Every row comes from one small tree of marks. The marks that hang from a mark follow it in brackets, in the order of their numbers. Every link used is in the known rows. Which tree was each row made from?
Known rows:
z394{z371 z957{z273{z104 z118 z865}}}: [ -8.5 -17.3  27.1  -6.5  22.8   3.8  34.5  41.9 -80.5  30.2  18.8 -11.9
 -19.4 -15.0 -10.3  -0.9  -6.2 -18.2  24.8   8.7  17.2  -3.4]
z394{z371 z957{z273{z104 z865{z211}}}}: [ -5.8 -32.5  35.0  -3.6  15.6   4.3   5.6  27.4 -50.4  16.3   0.0  -6.6
  -5.3  -2.9 -14.6   0.8  -3.3 -12.4  26.5   2.5 -10.4 -12.1]
z865{z211{z104{z273{z118}}}}: [  0.8 -24.1 -13.0  -7.9   4.3   1.9  -3.8  21.0  10.0 -17.7  54.6 -43.2
 -16.2   1.4   7.4  -3.8  11.3   6.9   7.8   5.1  -5.1 -21.9]
z104{z273{z371{z394} z865{z211}}}: [  0.2  -8.3   8.5   8.6   0.0  12.6 -23.7 -13.1   7.5  11.3 -14.4  43.6
  27.3  19.1  10.9   7.8  14.5   0.2   3.5  11.4  -2.1 -23.5]
z394{z957{z273{z104 z118 z371 z865}}}: [ 20.1  -8.0  19.0  11.1  18.1   7.3  26.9  33.9 -52.1  13.8   4.8  41.8
 -26.9  -9.2  -2.6  -7.5 -11.1  -5.7  17.7  12.1  -1.6  -0.6]
z211{z104{z273{z371{z394} z865}}}: [  3.6  15.6 -17.1  10.3  -3.3   4.1   4.1  -9.9  16.7  26.9  17.7  29.1
  17.7   2.3   3.4   2.0  19.6  15.3   0.4 -10.8   1.5 -24.3]
z118{z273}: [ -5.8  17.6  -9.3  -2.2 -18.0 -10.0  -4.0 -11.9  15.3 -24.8 -20.8 -11.0
   3.9   1.8  -8.6  -9.0 -16.5   1.2  -3.2  -7.2   7.4  33.0]
z211{z104}: [  0.7   7.5 -24.7  -9.7 -10.5 -13.2   3.9  -9.1  33.7 -15.1  22.3 -44.0
  -5.2 -11.5  -5.5  -3.0   0.3  14.1 -14.1 -19.1  -5.7   0.7]
z509{z118 z865}: [-35.1  13.3   8.3 -10.3 -32.9 -14.7  35.5 -14.5  26.3 -17.2  -8.3 -23.8
   7.1  -9.2   6.0  15.2   4.4  13.1   2.3  -4.9  12.3  13.1]
z957{z273{z118 z371 z865} z394}: [  9.9  11.7   7.9  11.0  -0.5   3.7  -7.8  -9.7  12.4 -17.4 -13.6  33.1
  -7.4 -13.8  -1.2  -1.9 -17.6  -2.0   1.5  10.1  27.9   0.9]
z509{z865{z211{z104{z273}}}}: [-14.9  -8.0  -1.5  -3.7 -23.2  -3.0  -0.9   4.4  40.9 -22.1  20.4 -31.7
   0.0   4.2   6.9   0.8  15.2  17.2   7.7  -5.7 -10.3 -14.0]
z118{z273{z371}}: [  5.8  22.9  -2.4   7.7 -16.8  -6.2 -19.7 -12.6  34.4 -21.1 -36.6  13.4
   8.2   5.5  -7.3 -12.8 -17.3   1.7  -5.3 -13.5  -2.7  34.7]
z371{z273}: [ -3.5  14.0 -11.0  -3.4 -15.4  -4.0 -14.2  -5.5  12.4 -14.5 -20.2 -44.4
   3.0  -4.4  -4.2  -3.4   1.5   3.9 -25.8   1.4   6.5  26.9]
z394{z957{z273{z104 z865}}}: [  9.1  -6.7   7.9   4.8   3.3  -1.5  34.0  13.0 -45.2   9.4  -2.3  25.8
 -16.0 -10.4 -11.9  -6.2 -10.2   5.0  19.0   5.8  -1.3  -1.1]
z865{z211{z104{z273{z118 z371{z394}}}}}: [ -3.6 -11.8  -9.6  -2.4  10.9   5.8 -18.2  14.9  11.5  15.5  27.1 -23.0
   0.4   8.7   9.2  -0.3  14.5   3.6   4.5  -0.4   2.5 -28.7]
z865{z211}: [ -2.4 -15.4   1.7 -11.0  -6.9  -4.4 -24.5 -13.8  20.1 -30.8  -9.3 -30.1
   3.7   5.1   2.1   2.6  -4.3  -1.6 -12.2   2.9 -10.1   0.2]
z394{z371 z957{z273{z104}}}: [-20.7 -10.1  12.4  -7.0   6.2 -10.6  11.2  23.7 -41.8  35.9 -15.3 -50.1
  -9.4 -10.1 -23.1 -12.1 -14.3  -3.2  27.2 -10.1  15.1   4.0]
z273{z104 z118 z371{z394{z957}} z865}: [  0.0  -8.3  11.3   1.7  31.4   5.6  25.0   9.8 -62.7  43.9   3.6  43.9
   1.3  -1.6   6.5   6.5   4.1 -11.0   1.3  10.6   1.0 -11.5]
z104{z273{z371}}: [  3.0   7.3 -11.1  10.4 -12.2  -1.5 -20.1 -12.8  30.4  -2.8 -16.3   1.7
   8.8   7.6   3.6 -12.9  -1.4  11.8   4.1  -1.4   6.0  -0.9]
z273{z118}: [ -4.5   0.0  -7.5 -13.3   0.2  -4.4   4.0   1.2  -9.4 -15.2   9.8 -37.6
  -9.6  -6.8   7.1   0.1  -8.2  -5.1 -12.6   4.9  15.1   9.1]
z509{z104{z273{z371 z865{z211}}} z118}: [  5.7  -1.4   1.4   9.0  -9.9   6.5  16.9 -31.8   7.9 -10.2  11.3  30.8
  11.3  11.4  14.2  14.9   1.9  -0.5  20.6  14.7 -29.0 -25.3]
z371{z394}: [-22.2  13.2 -16.2 -12.5  -7.8  -9.4  -4.7 -23.0   0.2  13.9 -22.8 -32.9
  17.8   1.2  -0.6   5.1  -3.4   2.8 -13.4  -5.2  24.9   3.1]
z371{z273{z104}}: [  3.7   6.8 -21.3   0.3  -8.8  -7.8   8.5  -2.0   2.8   6.8 -18.1 -12.2
 -18.0   2.0  -5.6 -10.7  -0.6   1.6  -6.6  -5.1   2.0  28.7]
z865{z211{z104}}: [  4.4 -13.1 -10.5 -12.2  -4.5  -8.2 -15.5  -5.2  39.3 -29.9  23.2 -46.4
  -5.0  -3.2  -1.7   1.5   4.2   8.6 -13.3 -13.2 -23.0 -10.5]

Which tree is each row?
[ 13.6  -9.0   7.2  -5.6  18.1  10.2  -6.4   9.5   0.9   2.1  30.3   9.8
   3.4  -0.8  12.2  16.2  16.2  -6.6 -16.6  -1.8 -15.7 -22.0]
z273{z118 z371{z394} z865{z211{z104}}}
[-12.7  -5.1  17.5   7.1  21.7  14.3   2.2  13.0 -56.7  32.3  13.0  25.1
  23.0   0.0   9.9   6.0  12.7  -0.9   2.1  21.6  14.8 -23.4]
z104{z273{z118 z371{z394{z957}} z865}}
[  5.1   7.1  18.5   5.8  -3.3   8.6 -23.9 -10.9  12.8  -8.7 -36.9  51.8
  27.1  16.6  -0.3   8.3  -0.7  -9.1  -6.3   0.3 -11.6  11.8]
z118{z273{z371{z394} z865{z211}}}
[ 10.5   9.5   4.5   4.5  -1.4   4.4 -12.9  -3.4  26.7  -6.4  -3.3  39.7
  17.2   7.7  -4.3   7.5   8.0   0.5  -7.4 -15.5 -24.7   2.1]
z118{z273{z371{z394} z865{z211{z104}}}}
[  7.2  -0.4   2.8  10.2   0.5  -7.0   4.5  12.3 -12.6  17.4 -30.3   8.3
 -17.9  -4.1 -14.2 -18.8 -18.2   7.1  19.7  -5.8  -4.1   6.5]
z394{z957{z273{z104 z371}}}
[  9.3   6.3   5.0  -2.2   0.7  10.3   7.7  13.6 -26.7 -19.7  13.9  -9.8
  -6.5 -10.4   7.8   7.5   9.0  -8.3 -25.3  18.0   7.8  20.2]
z371{z273{z118 z865}}
[ -2.4  -1.4 -25.5  -5.0  -0.3  -3.6  14.6  14.7   3.4  -3.1  55.3 -42.4
 -16.3  -7.2   5.4  -7.0   7.2  10.8   5.8  -0.8  13.9 -11.0]
z211{z104{z273{z118}}}
[ -8.5  17.1 -26.7   4.4  -6.8  -4.6  -8.3  -9.5  31.1  29.5   7.5 -13.1
  11.8   3.8  -1.1  -7.2  11.3  19.7   2.6 -17.3  10.2 -17.9]
z211{z104{z273{z371{z394}}}}
[-14.0  14.3 -15.1   6.1  -9.6  -1.5 -18.8 -17.4  13.7  28.6 -27.5   2.7
  21.3  12.7   2.7  -6.1   2.4   9.6   3.6  -1.8  23.0  -9.1]
z104{z273{z371{z394}}}
[ 17.3  22.6   7.2  13.2 -12.4   2.8  -5.6 -12.0  17.9 -23.8 -23.9  56.0
  12.0   3.5  -2.4  -3.7  -8.7  -2.4  -6.7  -6.4 -12.0  28.0]
z118{z273{z371 z865}}
[-11.9  -7.4   1.9  -2.8  27.2  -2.9   9.5  10.5 -49.2  46.9 -11.5   1.4
  -3.5   0.1   1.1  -2.3  -3.6  -6.7   3.1   3.4  10.4  -4.8]
z273{z104 z118 z371{z394{z957}}}
[ 16.2 -13.6   0.0  -6.8  -0.8   0.9  -1.4  -3.9  25.5 -33.1  36.1  -2.1
  -1.2  -4.7   2.7   9.9  12.5   5.8 -13.9  -6.1 -31.8 -17.0]
z273{z865{z211{z104}}}
[-20.1  20.3 -17.3  -5.5 -19.2  -0.7  28.0 -16.7 -27.2  -1.8   9.7 -40.2
  -8.1   2.2  19.5   4.0 -12.3  -8.1   8.4  17.6  17.7   1.8]
z509{z104{z273{z118}} z865}
[ 13.0  -3.0  -9.9   1.0   8.5  -4.4  10.4   3.9  -0.2   8.5  -4.3  15.7
 -27.4   3.4   7.2 -10.4 -10.2  -9.8   3.7  -3.0   2.7  10.7]
z273{z104 z118 z371}
[ 11.1  -1.4   4.2  -1.3   5.1   4.9 -15.1  -7.8  27.2   0.6   9.2  16.9
  17.0   3.2   3.8  13.1  15.8   2.1 -17.8 -12.1 -24.9 -22.3]
z273{z371{z394} z865{z211{z104}}}
[ 19.8 -14.4   6.7  -5.7   8.7  11.8  -0.8  27.7  -3.8 -33.1  46.4 -24.6
 -14.7  -8.5   5.9  10.7  21.3  -4.5 -27.1   9.2 -22.7   0.4]
z371{z273{z118 z865{z211{z104}}}}
[ 11.4 -18.7  10.9  -1.1  22.6   9.9   8.4   4.0 -25.5  20.6  -1.5  52.6
  -8.9  14.8  13.9  10.6   5.7 -19.7   3.2  10.3  -8.3 -13.9]
z273{z104 z118 z371{z394} z865{z211}}
[ 20.1  -0.7   5.2  11.6  -5.0   0.1 -25.7 -15.9  62.6 -28.5  -0.5  26.8
  -2.9  -9.5 -10.2   0.0  -5.1  12.2   0.6  -9.2 -15.0 -16.9]
z957{z273{z371 z865{z211{z104}}} z394}
[-25.0   3.5 -12.8  -3.7   1.8 -14.0 -12.6 -21.9  14.2  28.0 -30.1 -37.0
   2.1  -4.9 -17.3  -7.2  -4.3  -3.7  -1.5  -9.0  26.4  18.8]
z957{z394{z371{z273{z104}}}}
[-20.8  18.1   9.7   3.2   2.1  -4.6 -20.6  -7.9 -12.6  17.7 -46.6  -0.8
  31.6   3.2 -13.1  -3.8  -9.6   2.9  -8.2  -6.4   5.0  20.9]
z118{z273{z371{z394{z957}}}}
[  8.8  -4.6  14.8   0.5  -9.0   4.8  -7.9  -6.3   5.8 -43.2  -6.6  32.7
   9.0   8.6  -1.1   5.0  -5.3  -7.7  -2.7   5.8 -18.8  17.2]
z118{z273{z865{z211}}}
[ 15.7 -11.4   4.2   3.7  -3.9   0.6  16.1  -2.7  -0.6 -19.8  -6.7  62.1
 -12.1  14.7  -2.7  -1.2  -7.8 -10.9  15.4   0.6 -23.3  15.2]
z118{z273{z104 z865{z211}}}
[ -1.3  -4.2   8.3  -5.8  14.4   6.8  22.5  27.4 -46.7  24.8  14.9 -14.0
 -16.1  -4.9   0.2   3.1  10.3 -22.6  -3.3   6.0  11.2  17.6]
z394{z371{z273{z104 z118 z865}}}
[ -1.0  13.3  -2.5   5.6  -3.0  -5.7 -20.6 -12.9  27.8 -13.5 -26.5 -10.2
 -11.3 -11.8  -6.0 -10.2 -25.6   0.7   1.5   5.5  34.4   8.6]
z957{z273{z118 z371} z394}
